Each row was made from one path, in order. Every step used is in the known rows, and no mark comes twice. Write each row's path.
Known rows
zivo, kapav, redi, pakef, fizo, kinud: [ -7  -1 -34 -52  -8 -11 -21   0   1  -2 -30 -42  36 -46 -37  34  46  39]
sutu, redi, pakef: [ -3  -5 -12 -69  -3 -30 -12  13 -13  12  15 -57  30  -8  18  18   7  33]
kinud, zivo: [-23  30   9  -8  23  13   4  29   2  14  26 -25  34  -3   3  13  17  42]
zivo, kapav, redi: [-16 -12 -51 -39 -13 -17  -8  10  15  10 -11 -41  38 -21 -16  49  38  39]
zivo, sutu, redi: [-16   1 -15 -33 -21 -27  10  35  -3 -13  15 -28  41  -2  20  30  24  45]
fizo, kinud, zivo: [ -4  52  22   1  15  41   4  26  -3  -4  35 -17  41 -17 -18   3  26  45]
sutu, redi, pakef, fizo, kinud, zivo: [ -8  19   9 -54   8  -4 -12  12 -15  -2  11 -39  36 -22   5   4   9  39]
pakef, redi: [-30  32   4 -53   5 -14  10  36   6   1  -2 -38  21 -16  30  15  47  67]
sutu, redi, pakef, zivo: [ -9  -2 -20 -71  -7 -24 -13  12 -10  14   1 -46  33 -10  21   7   5  36]
redi, pakef, fizo, kinud, zivo, kapav: [ -4  33  10 -39  16   3 -20   3 -14  -3 -16 -27  28 -47 -40   2  38  41]
fizo, pakef, redi: [-16  21   4 -32  14   8   7  30  -8  24 -16 -30  23 -14 -13  13  42  62]
kapav, redi, pakef, fizo, kinud: [-11   7  -8 -77   0  -7 -17  12  -9  -9 -33 -60  29 -50  -7  28  40  43]
sutu, redi, pakef, fizo, kinud, zivo, kapav: [ -7  12  -7 -46   5  -7 -16   6 -10   0   7 -32  39 -23  -9   9  12  36]
fizo, kinud: [  2  47  14 -25  -6  18   5  19  -3 -10  24 -29  36 -26 -20  10  38  48]
kinud, zivo, sutu, redi, pakef: [-16   8   1 -12  13  -2  -4  37 -11   3  19 -23  39   0  13  15   9  35]
kinud, zivo, kapav: [-20  19 -16   6  18  10  -3  18   9  18  20 -15  39  -5 -20  21  22  38]
sutu, zivo, kapav: [-11   3 -26 -40  10 -12   6  13  13  16   6 -29  32  -4   2  22 -10  24]
sutu, redi, pakef, zivo, kapav: [ -7  -9 -35 -64 -10 -27 -18   5  -7  17  -1 -39  35 -11   5  12   9  33]

Which path is each row?
[-15 -11 -30 -78  -3 -13 -19  16  -5  11 -35 -59  28 -32   8  27  28  37] : kapav, redi, pakef, zivo
[-12   3 -18 -21  -9   7   4  27 -12  19 -20 -12  40  -7 -21  12  23  47] : fizo, pakef, zivo, sutu, redi
[ -6  41  26 -47  19   5 -16   9 -18  -6 -13 -34  26 -46 -25  -3  35  43] : redi, pakef, fizo, kinud, zivo
[-15  10  -2 -59  13   6 -17  17  -9  -5 -27 -52  32 -44  -6  23  32  40] : kapav, redi, pakef, fizo, kinud, zivo
[-24   8 -26 -39 -23 -14   8  31   1  -6  -7 -14  42  -8  20  13  23  48] : pakef, zivo, sutu, redi
[  3  33  17  -5   6  27  -5  31 -15 -12  28 -18  43 -15 -12   4  20  38] : fizo, kinud, zivo, sutu, redi, pakef
[ -3  44   4  12  10  38  -3  17   2  -1  30  -9  44 -18 -37   9  30  42] : fizo, kinud, zivo, kapav
[-23  13   6 -20  13  -5  -2  34 -10  -5   5 -20  38 -11  11  13  15  40] : kinud, zivo, sutu, redi, pakef, fizo
[-12  -7 -41 -25  -3  14  -7  11   0  32 -37 -19  39 -19 -45  23  31  43] : fizo, pakef, zivo, kapav, redi
[ -7 -20 -48 -52  -7 -24 -22   4   3  14 -22 -51  33 -29 -24  42  37  33] : zivo, kapav, redi, pakef
[ -6  12   1 -46 -17 -19  -3  25 -16 -23  -4 -29  38 -27   1  15  32  45] : zivo, sutu, redi, pakef, fizo, kinud
[ -5  47  22  12   6  37   6  35  -6 -15  28  -7  44 -18 -19   6  33  46] : fizo, kinud, zivo, sutu
[ -5   6 -28 -54  -2 -20 -24   1  -8  19 -27 -33  26 -30 -25   6  32  35] : redi, pakef, zivo, kapav
[-23  20 -17 -32 -17  -9   8  31   2  -5 -18 -11  36 -18   5  10  38  51] : pakef, zivo, sutu
